Known rows, with every step that occurs:
garut, somub, nivi, vetov, bopa: |  27 |  -6 | -31 |  -9 |   9 |  10 |   4 |  -4 | -23 |  -1 |  -5 | -11 | -12 |  14 |  10 |  -2 |  19 |   3 | -15 |   0 |   1 |   5 |  26 |
nivi, seber: |  23 |  20 |  18 | -34 | -11 |  10 |   6 |  12 |   2 | -11 |   6 |   6 | -11 | -10 | -11 | -40 | -20 |   5 | -20 | -43 | -21 |  11 |  23 |
somub, duge, vetov, bopa: |  11 |   1 | -12 | -14 |   9 |  -9 |  24 | -17 | -16 |   3 |  -1 | -30 |  11 |  19 | -13 |  19 | -17 | -13 |   5 |  13 |  -6 |  -3 |   3 |
bopa, vetov, nivi, somub, garut, dimoba: |  10 |  34 | -18 | -10 | -24 | -12 |  -4 | -18 |  12 | -39 |   8 |  31 |   7 |   5 |  17 |  -5 | -19 |   3 |  -2 |  -5 | -27 |  11 |  13 |
bopa, vetov, nivi, somub: |  13 |  51 |  14 | -17 |  -4 |  10 |   5 |  -2 |   9 | -44 |  20 |  -7 |  -8 |  11 |   7 | -13 |  -4 |  12 | -15 | -25 | -32 |  27 |  21 |
somub, duge: |  30 |  -2 |   6 | -13 |  -6 |   5 |  14 |  15 |   1 | -10 |   0 |   3 |   8 |   7 |  -3 |  10 |  -5 |  -1 | -11 | -14 | -16 |   0 |  -3 |
duge, vetov, nivi: |  18 |  22 |   5 | -36 |   2 |   3 |  17 | -14 |  15 | -16 |   9 |  -7 |  11 |   5 |   0 |  -5 | -10 |   2 |  16 | -18 | -24 |  19 |   8 |
fati, dimoba: |  27 |   3 |   4 | -33 |   5 |   9 |  15 |   1 | -20 | -21 |   1 |  10 |   0 |  -4 | -17 | -15 |  10 |   4 |  -9 | -14 | -26 |  23 |  18 |
duge, somub, nivi, vetov, bopa: |  37 |  -1 | -37 | -14 |  10 |  -4 |   7 |   2 |   8 |   5 |   0 | -16 |  -7 |   4 |   8 |  -2 |  15 |  -7 |  -2 |   3 |   0 |  10 |  30 |
fati, dimoba, garut, somub, duge: |  13 | -18 | -26 |   3 |  10 |  -5 |  10 |  -8 | -15 | -16 |  11 |  26 |  20 |  -8 | -14 |  16 |   4 |  -6 | -16 |  10 | -13 |   1 |   0 |
fati, dimoba, garut, somub, duge, vetov, nivi: |   0 |  -3 | -38 |  -1 |  17 | -20 |  13 | -24 |  -8 | -18 |  18 |  17 |  31 |  -5 |  -3 |  21 |  -9 | -16 |   7 |  25 | -14 |   7 |  -5 |
garut, dimoba: |  21 |  -3 |  -1 | -20 |  -8 |  -1 |   9 | -13 | -17 | -18 |  -4 |  21 |  10 |   7 |   2 | -12 |  -2 |   6 |   2 | -18 | -18 |  12 |  10 |
dimoba, garut, somub, nivi, seber: |  21 |   1 |  -3 |  -5 |   1 |   2 |  -2 |   1 |   9 |   1 |  11 |  23 |  -7 |  -8 |   6 | -19 | -10 |  -6 | -25 | -16 | -18 |   9 |  31 |
nivi, somub, garut, dimoba, fati: |  11 | -21 | -25 |  -2 | -20 | -16 |   1 | -19 |   8 | -20 |  -8 |  45 |  17 | -18 |  -8 |   6 | -22 |   6 |  -7 |   8 | -12 |  -1 |  10 |
garut, somub, duge, vetov: |   5 | -18 | -34 |  -4 |  -7 |   3 |  30 |   2 |  -3 |   3 |  12 |  -8 |  15 |  10 |  -2 |  22 | -13 |  -6 |  -5 |  14 | -12 | -11 |  -2 |
bopa, vetov, nivi: |  30 |  40 |  35 | -17 |  -4 |  13 |   2 |   0 |  10 | -26 |  17 |   0 |  -3 |  17 |   5 |   4 |   1 |   2 |  -2 | -26 | -40 |  21 |  -5 |
somub, garut, dimoba, fati: |  29 | -34 |  -7 |  -2 | -19 | -13 |  -3 | -16 |   2 |  -3 | -12 |  54 |  20 | -15 | -10 |  24 | -17 |  -1 |   7 |   5 | -21 |  -2 | -11 |
fati, dimoba, garut, somub: |  13 |  -9 | -14 |  -8 |  12 |   5 |   9 | -17 | -15 | -20 |  13 |  30 |  17 | -10 | -19 |  -4 |   9 |   1 | -12 | -11 | -21 |  17 |  13 |
duge, vetov: |  19 |  -1 |   7 | -33 | -11 |  10 |  26 |  -8 |   3 |  -5 |   5 |  -9 |   9 |   6 |  -8 |  -9 | -10 |  -4 |   4 | -12 | -23 |   7 |   7 |
nivi, somub, duge, vetov, bopa: |  -8 |  11 | -31 | -18 |   9 | -13 |  27 | -24 | -12 | -17 |   4 | -34 |   8 |  14 | -10 |   0 | -21 |  -4 |  -9 |  18 |   3 |  -1 |  29 |
fati, dimoba, garut, somub, nivi, vetov, bopa: |  23 | -13 | -39 |  -2 |  21 |  -5 |   2 | -24 | -33 | -13 |  -1 |  13 |  -2 |  -5 |  -3 |  -2 |  22 | -13 | -13 |  15 |   1 |  14 |  22 |
bopa, vetov, nivi, seber: |  21 |  52 |  32 | -21 | -12 |   9 |  -2 |   6 |  11 | -23 |  22 |   3 | -14 |   4 |   2 | -27 | -20 |   0 | -18 | -37 | -38 |  19 |  10 |
fati, dimoba, garut, somub, duge, vetov: |   3 | -24 | -38 |   2 |   7 | -13 |  24 | -19 | -19 |  -8 |  13 |  17 |  26 |  -8 | -14 |  20 | -10 | -22 |  -6 |  32 | -12 |  -2 |  -3 |

Rows:
|  16 |  12 |  -7 | -20 |  -3 |  -7 |  18 |  -3 |  13 | -11 |   7 |  -8 |  14 |   7 |   5 |  14 | -15 |  -7 |  14 |   4 | -17 |   4 |  -2 | -> somub, duge, vetov, nivi
|  -4 |  30 | -13 | -33 |   1 |   0 |  22 | -15 |  14 | -35 |  11 | -14 |   8 |   0 |   7 | -25 | -14 |   6 |   1 | -15 | -15 |  20 |  30 | -> duge, vetov, nivi, somub
|  -3 |  -1 | -26 | -19 | -13 |  -4 |  31 |  -3 |   5 | -21 |   4 | -16 |  10 |   5 |   0 |  -5 | -22 |  -5 | -15 |  10 |  -6 |  -1 |  16 | -> nivi, somub, duge, vetov
|  21 | -27 |   7 |  -2 |  -6 |  -4 |   4 | -20 | -15 | -13 |  -3 |  33 |  12 |  -3 | -12 |  14 | -10 |   4 |  -1 |  -3 | -21 |  12 | -12 | -> garut, dimoba, fati
|  15 | -12 | -17 |   1 |  -1 |  13 |  14 |  11 |  -7 |  -6 |   9 |   3 |   8 |  11 |  -1 |  16 |   1 |   8 | -19 |  -5 | -12 |  -8 |   2 | -> garut, somub, duge
|  17 |  -6 |   1 |  -6 |   1 |  12 |   8 | -16 |   5 | -13 |  12 |  20 |  18 |  -3 | -10 |   5 |   1 |   7 | -14 | -31 | -18 |   4 |   6 | -> dimoba, garut, somub
|   5 |  18 | -30 | -26 | -14 | -20 |  -4 | -17 |  14 | -36 |   0 |  33 |  16 |  -8 |  13 | -17 | -17 |  13 |   6 | -14 | -11 |   9 |  32 | -> vetov, nivi, somub, garut, dimoba
|  27 |  -8 |  -9 | -12 |   5 |  17 |   6 |  12 |  -3 |   3 |   6 |   1 |  -4 |  15 |  10 |   5 |  15 |  10 | -16 |  -5 | -19 |  12 |  24 | -> garut, somub, nivi
|   4 |  25 | -26 | -34 | -14 |  -9 |  15 | -11 |  36 | -25 |   5 |   6 |  14 | -11 |   7 | -14 | -22 |   2 |   9 |  -7 | -13 |   3 |  27 | -> duge, vetov, nivi, somub, garut
|  50 |  -5 |  -5 | -24 | -18 |  11 |   5 |  16 |   5 |  -8 | -10 |   9 | -11 |  -2 |  13 | -18 |  13 |  -7 | -12 | -11 | -10 |   7 |  13 | -> somub, nivi, vetov
|  28 | -10 | -27 |   1 |   8 |   1 |   0 | -22 |  -9 |  -5 |  -2 |   8 |  -3 |   1 |   4 |   1 |  11 | -12 | -15 |  -5 |   4 |   6 |  19 | -> dimoba, garut, somub, nivi, vetov, bopa
|   1 |   2 | -29 |  -9 |   7 |   1 |  17 |  -5 |   0 |  -6 |  16 |  -7 |  16 |  13 |  10 |  22 | -10 |   1 |   6 |   8 | -13 |  -5 |  -1 | -> garut, somub, duge, vetov, nivi
|   9 |   8 | -14 | -16 |  -6 |   1 |  16 |  11 |   2 | -29 |   2 |  -6 |   2 |   1 |   2 |  -6 | -13 |   7 | -24 |  -9 |  -8 |   3 |  21 | -> nivi, somub, duge
|   7 |  -4 | -24 |  -6 |  -7 | -22 |  -9 | -23 |  14 | -31 |  -3 |  49 |  20 | -18 |   4 |   9 | -21 |  12 |   4 |   4 | -15 |   8 |   8 | -> vetov, nivi, somub, garut, dimoba, fati
|  29 | -13 |  -3 |  -1 |   4 |   9 |   1 |  -5 |   6 |   0 |   8 |  22 |   6 |   4 |   8 |  10 |  12 |  -2 | -15 |  -3 | -19 |   9 |  20 | -> dimoba, garut, somub, nivi
|  15 |  34 | -11 | -31 |  -8 |  -2 |   0 |   3 |  31 | -31 |   1 |  15 |   8 | -13 |   9 | -17 |  -9 |  17 |  -5 | -27 | -16 |   9 |  34 | -> vetov, nivi, somub, garut
|  27 | -15 | -40 | -12 | -16 | -16 |   9 |  -4 |  29 |   0 |   1 |  36 |  24 | -12 |   3 |   8 | -12 |   2 |  13 |  -1 | -16 |  -6 |  15 | -> duge, somub, garut, dimoba
|  13 | -16 | -14 |  10 |   1 |   1 |   6 |  -6 |   5 | -11 |  10 |  22 |  21 |  -2 |  -7 |  22 |  -5 |  -2 | -16 |  -8 | -11 |  -9 |  -3 | -> dimoba, garut, somub, duge
|   2 |  -5 | -22 |   2 |   7 | -12 |  12 | -23 |  15 | -12 |  18 |  12 |  33 |   0 |   5 |  27 | -17 | -11 |   6 |   6 | -11 |  -4 |  -7 | -> dimoba, garut, somub, duge, vetov, nivi
